Each row was made from one walk, in order. Every step used is in the known rows, and no mark comes twice. Write each row's walk.
Known rows:
bekur > pigel: [  1   6 -19   7   7   4   7  11  12   3   1  -1  -3  -2  -4 -12   4   4
   7   4  22  -1   0   3  15   6   8  17 -12  13  -1   6 -13]
pigel > pati > kuvor > misa > sures: [-11 -17   4   7   8  -6   6 -11   3   1  13   9   2   7  -3 -10   8   5
  10   9  -2  10   3  -1   1  -8  22   9 -27  -6  20 -48  -6]
sures > misa > kuvor > bekur > pigel > pati: [  5  -7  -6   3   7  -4   9   8   2   4  19   0   4  -1  13 -25   9   5
  -6   5  12  -9  11   9  -5 -15 -19  -2   1  16 -17  11   1]
pusut > gizil: [-17  -5   1  12   8   3   7 -11  14   2  -3  -1  12  -7  19 -12  -3   6
   9  -6   7  -2 -10   6 -13  15  15   3  26 -30   1  15 -11]
kuvor > pati: [ -3  13   0   4   7  -2   6  -7   6   7   3  -4  11   3 -12   1   7  -1
  18  -4   0   0  -4  -1 -12  13  -9  22   1 -19  -2 -11  -8]
pigel > pati > kuvor > misa: [ -6 -24 -11   0   1   1  10 -14  10   2   6   7   4   4  14  -2   2  19
  -3   2   0   6   2   0   3 -10   8   7  -5  -9  10 -33   8]
pati > kuvor > bekur: [ -8  -2  -4   3   1  -1   6  -9   2   8  -1   0  11   7  26 -19   9  17
  -1  -6  11  -8  12   8 -20  -1 -14  11  -3  -2 -14  -8 -11]
pigel > pati: [ -2  -9  -5   4   4  -5   6   2   7  16  15  -3   6  -7   0  -6   4 -10
  10   5   2   5  -7   7 -15  -1  -8   3  -6 -13   0   9   2]
misa > kuvor > bekur > pigel > pati: [  5   0 -12   1   5  -2  10  15  -2   7  19  -5   7  -2   8 -23   7   0
  -5   3  18  -6  11  11 -10 -12 -14  -1  -7   8 -16   0  -6]
gizil > pusut: [-17   4  -9  -6   6  -2   7  -8  17  17  10   5  13  -5  18  -2   1 -12
  18 -19   9  -6 -14   7 -18  17  -2  16   2 -21   2  38 -11]
bekur > sures > misa > kuvor: [-11  -3  -8   4  12  -2   8  -9  13  -1   1   3  -1   1  36 -22   7   8
   2 -12   7  -1   1  -1  -2  -5  13   4   2   2   1  40  -3]
bekur > sures > misa: [-14 -10  -4   2  11  -5   1  -2  20  10   0  12  -9  -2  19 -11   7  16
  18   1  -3   3  -4  -3  13   0  -5  16   2   1  -1  48   7]
bekur > sures > misa > kuvor > pati > pigel: [  0  13 -11   2  14   0   9  -5   8  -3  12   9   5   3   9   0  12 -11
   9  -6  -3 -10   8  -6   8   1 -30   2   3  -5 -13   6  -7]
pati > pigel: [ -3   7 -14   6   9   3   9   1  17  -1   3   5   3  -4  12   3   9 -16
   4  -3   6  -5   0   2  -1   9 -12  -2  -3   2  -6  19  -5]
bekur > pigel > pati > kuvor > misa > sures: [ -6 -15  -2   7   8  -3   7  -3   2   0  16  10   0   7 -10 -14   8   9
   8  14   4   8   6  -1  16 -10  21  11 -32   4  17 -56 -11]
pusut > pati > kuvor > bekur: [-13  -2   4   2   3   4   0 -13   3  18  -7   3  19   5  23 -11  10  10
   2   2   7 -15  11  11 -20   0 -17  11   2  -5 -16 -25 -12]
bigi > kuvor > misa > sures: [-15  -3   5  14  10  -5   9   3   8 -11   1   9   0   9   7 -30   6   3
   5  -5   4   3   5   0  -8  -8  50   8 -13   8  29 -12  -4]
pusut > pati > kuvor > bigi: [-10   3  10  15   8   4   1 -29  19  25   2   1  15  -5   5  15   7  12
   5  -9 -11   0   3   7   4   8  -6  10 -10 -26   6 -52 -24]
bekur > sures > misa > kuvor > bigi: [ -9   9   5  12  14  -4   8 -13  23   2   9  -3   0  -4  32  -2   8  18
  -2 -25  -6   5   7   2   4   0   8   2  -4 -14   5  18 -11]
pati > kuvor > misa > sures > bekur: [-17   3   7  10   7  -5   8   1   5  11  -3  -3   3   7  -4 -24   7  20
   5   9  -8   5   8   1 -11  -3  14  10  -7   2   8   0   4]
bekur > pigel > pati > kuvor: [  6 -16 -18   7   1   2   8 -12   0  21  18   7   5  -2 -12 -14   5   5
   7  11   9   0   1   3  15  -9 -17  10 -20  -2  -3 -43 -17]
pigel > pati > kuvor > bekur: [ -4  -9  -3   2   0  -4   6  -6  -3  16  10   0  13   4  20 -19   9  11
   0  -1   6  -6  12  10 -22  -8 -25   5  -5  -5 -17 -15  -7]
misa > sures > bekur > kuvor: [-11  12   3   8  15  -2   6   5   4  22   1   5   0   0   3 -28  -3  24
   2  -6   1  10  -3   2 -27  -1 -12  12  -2  -5   3  33 -10]
gizil > pusut > pati > kuvor: [-16  -8  -2  -1   4   7   1 -33  10  34   1  14  23  -1   6   3   4  -6
  17  -1   1 -14  -8   7  -5   9 -13  16  -3 -24   0 -36 -24]
gizil > pusut > pati: [-22   5   6  -5  10   5  -2 -15  17  30  -2   7  23  -6  10  10   3 -19
  20  -4   2 -16 -14  11 -17  18  -6  14   9 -25  -1   6 -14]
sures > bekur > kuvor > misa: [-12   0  -7  -2  10   3  12   6  15   1 -10   3  -4   4  26 -12  -7  41
 -13 -11   1  10  -1  -1 -15  -3   3   9  15  -2   6  34  17]
misa > sures > bekur: [-17  13  11  14   9  -8   5  11   5  18  -2  -8   5   0  -9 -27   8   5
  13   9  -5   4   3   5 -21   5   8  10  -7   1   2  30   0]
sures > bekur > kuvor > pati > pigel: [  2  21  -8   3  13   2  10   1   7  11   8   8   7   1  -5  -2   4   3
   2  -5  -5  -4   4  -3 -10   5 -51   5  11  -8 -15  11  -6]
sures > misa: [ -9 -12   5   8   9  -3   5 -15  22   1  -3   3  -1   0  19 -12   7   9
   5   0  -2  -2  -6   1  -6   3   2  10  12   9   1  44   9]
pusut > pati: [-16   2   7   5  10   7  -2  -9  16  21 -12   1  16  -4   6   7   5 -10
  13   7   2  -9  -8   9 -13  12   6  11   6 -12   2  -6  -8]

Which walk is each row?
[ -6   6  -7  11   7   1   8  11   4   9   1   1  -3   5 -16 -27   6  24
   4  15   8   0  12   1  19  -5  10  15 -16  19   0 -16  -7]	pati > kuvor > misa > sures > bekur > pigel
[ -6   2   1  16   5   0   6 -25  19  15   8  -2   7  -4   8   6   6  18
   2 -17  -6   8   4   3   4   7  -3  11 -16 -21   7 -35 -22]	pati > kuvor > bigi
[  2  16  -9   4  10   1   8  -3  10   0   8   5   9   1  -6   8  11 -16
  11  -2  -1  -8   2  -2  -1  11 -30   6   2  -9 -10  -7  -7]	kuvor > pati > pigel
[-18 -11  10   8  11   0   2 -15   7   3  -1  11   8   9   1  -5   8   6
  11  11  -1   2   3   0   3  -1  28  13 -22  -5  21 -55 -11]	pusut > pati > kuvor > misa > sures
[ -6  16   2  15  10  -1  11 -13  19  -1   7 -13   8  -4  26   1   6   7
  -8 -30   2   6   4   6 -13   7  19  -1  -7 -16   8   1 -17]	misa > kuvor > bigi
[  4  -3 -10   1   4  -3   6  18   1  12  18  -2   3  -4   0 -17   7   1
   2   8  14  -4   8  10  -4  -7 -21   4  -8   7 -16   0  -2]	kuvor > bekur > pigel > pati
[ -3 -17 -13   2   2   2  12  -2   7   7   4   3   1   4   1 -12   2  28
  -6  10   1   2   9   1  13 -13  -1   6  -3   3   2 -26  11]	sures > bekur > pigel > pati > kuvor > misa
[ -6  16  -4  13  10  -2   6  21   5  13   2  -5  -2   0 -20 -28   8  10
  10  14   9  -1   7   4   8   2   6  14 -16  18  -4  13  -9]	misa > sures > bekur > pigel
[  3  12  -5   6  13   1  12 -14  10 -10  10   5  10   4  10  -1  13 -14
   0  -6  -2 -13   6  -4  -4   3 -24  -2  11   1 -11   5  -6]	sures > misa > kuvor > pati > pigel
[-11  -5 -14  -5   3  -6   0  11  -2  26  11  10   1   0  18 -16   8  18
  17   0   5   2  11   4   3  -8 -27  14 -18 -17 -17  -5  -9]	pigel > pati > kuvor > bekur > sures
[ -6  12  -7  15   9   0  11  23   5   4  -2   1  -5   5 -14 -41   5  18
   0   7   9  -4  14   3  10 -10  24  10  -7  26   6   5  -3]	bigi > kuvor > misa > sures > bekur > pigel
[-14   1 -15  -4   4  -3   0   9   2  19   2  10   0   2  24 -15   8  22
  17  -5   9   1  11   2   5  -2 -17  19 -17 -14 -15   3 -13]	pati > kuvor > bekur > sures
[-19   9  11   9  10  -7   7  12   9   7  -5  -7   1   4  -1 -22   7  16
   5   8  -7   6   6   2 -16   1  20   8  -4   3   8  23  11]	kuvor > misa > sures > bekur
[ -9   3   6   3   8  -4  10  -5   8 -11  -2  -6   9   7  50 -27  11  12
 -13 -15  12 -13  13   9 -34  -5   0  -1  15  15 -15  41   1]	sures > misa > kuvor > bekur
[  1  11 -15  10   4   2  10  20   4   1   0   3   1   4  11 -41   6  11
  -5  -8  26 -16  16   9  -2  -9   7  10   2  27 -11   9 -13]	bigi > kuvor > bekur > pigel
[ -8  11  -4  10  10  -1   8  22   7   5  -1  -2  -5   3 -13 -23   6  19
   4  14   8   1  10   2  13  -2  15  13 -11  21   1   8  -1]	kuvor > misa > sures > bekur > pigel
[-10 -17 -12   2   2   4  11 -15  14  -6  -6   5   2   7  20  -3   2  24
  -3  -4   4   5   2  -3   5  -1  21  12  -4  -5  12 -25   4]	pati > kuvor > misa
[ -7  19   7  12  12  -1   8  -4  20  22   4  -4   1  -7  13  -3  -3  35
  -8 -25 -10  12   2   5 -16   5 -19   8   4 -19   1  26  -9]	sures > bekur > kuvor > bigi
[ -7   8  10  16  12  -3  10 -22  24  -4   7  -8   5  -3  31  -3   8  14
 -10 -26  -5   3   5   4  -9   2  13  -2   3  -7   7  17 -10]	sures > misa > kuvor > bigi
[ -1  -4   3  14   4  -2   6 -22  15  22  20  -1   8  -7   1   6   6  13
   2 -11 -11   9   4   6   3  -1 -13   4 -16 -26   6 -43 -18]	pigel > pati > kuvor > bigi
[-14   5   9   8   7   4   2 -33  21  31   9   5  19  -6   7  17   5   7
   9 -16 -11  -5   0   8   2  11 -13  12  -8 -34   4 -44 -28]	gizil > pusut > pati > kuvor > bigi
[-15  11 -13  -5   8  -4   4  18   3   8   0   1   1   2  38 -20   9  12
   9 -14  15  -1  11   4 -10  -2  -1   9 -10 -11 -15  31  -8]	misa > kuvor > bekur > sures
[ -9   8  -3   4  12   8   1  -5  17  11  -5   8  13  -6   8  13  10 -23
   7   7   1 -14   0   6  -1  10 -16  -3   4  -4  -7  -4  -6]	pusut > pati > pigel
[-13  -3   5   5  15  -3   7   0   9  -7   4  11  -3   7  12 -12   1  17
   3  -5   5  13  -3  -2  -8  -2  27  13 -18  -2  23  -8  -6]	bekur > kuvor > misa > sures
[ -9  20  13  16  15  -4   6  -2  16  21   9  -1   1  -5   5  -7   0  32
  -2 -20 -12  14   3   4 -15   4 -13   8  -8 -18   7  13 -16]	misa > sures > bekur > kuvor > bigi
[-16  -3   8   7  11  -5   5   2  11 -10   2   4  -1   6   7  -8   8   4
  10   3   3   9   0  -1  -4   2  39  12 -20   0  22 -12  -1]	kuvor > misa > sures
[-18   9   9  15   8  -6  10  13   6   7  -6  -3   2   6   1 -39   5  16
   2   1  -6   0  10   3 -19  -8  28   5   3  10  13  23   8]	bigi > kuvor > misa > sures > bekur
[  6  -6 -14   5   5  -2   6  12   5  15  19   1   1  -7 -12 -11   5  -4
   8  11  12   2  -2   6   7  -5 -11   7 -12   2  -4  -3  -4]	bekur > pigel > pati
[-12 -10  -2   7   4   8   0 -28   8  27  -7   8  18   0   3  -2   6   1
  11   8   2  -8  -4   5  -2   5  -5  14  -6 -15   2 -47 -19]	pusut > pati > kuvor
[-16   9 -12  -5   7  -6   0  23   7  13   0   4  -2   0  26 -12   8  15
  18  -7  10   1   8   4  -3   3  -9  17  -9 -12 -15  31  -4]	kuvor > bekur > sures
[  0  10 -12   3   5   2   6  19   7   0   1  -2   0   2  11 -20   8  13
   0   0  24  -9  12   8   2   2  -2  14  -6  18 -17  11 -10]	kuvor > bekur > pigel
[ -9  -6 -10  -3  10   4  11  -2  18  -7  -6   9  -4   4  31  -3  -6  32
 -11 -16   8  11  -6  -3  -9  -2  14  11   6  -5  13  17   8]	bekur > kuvor > misa
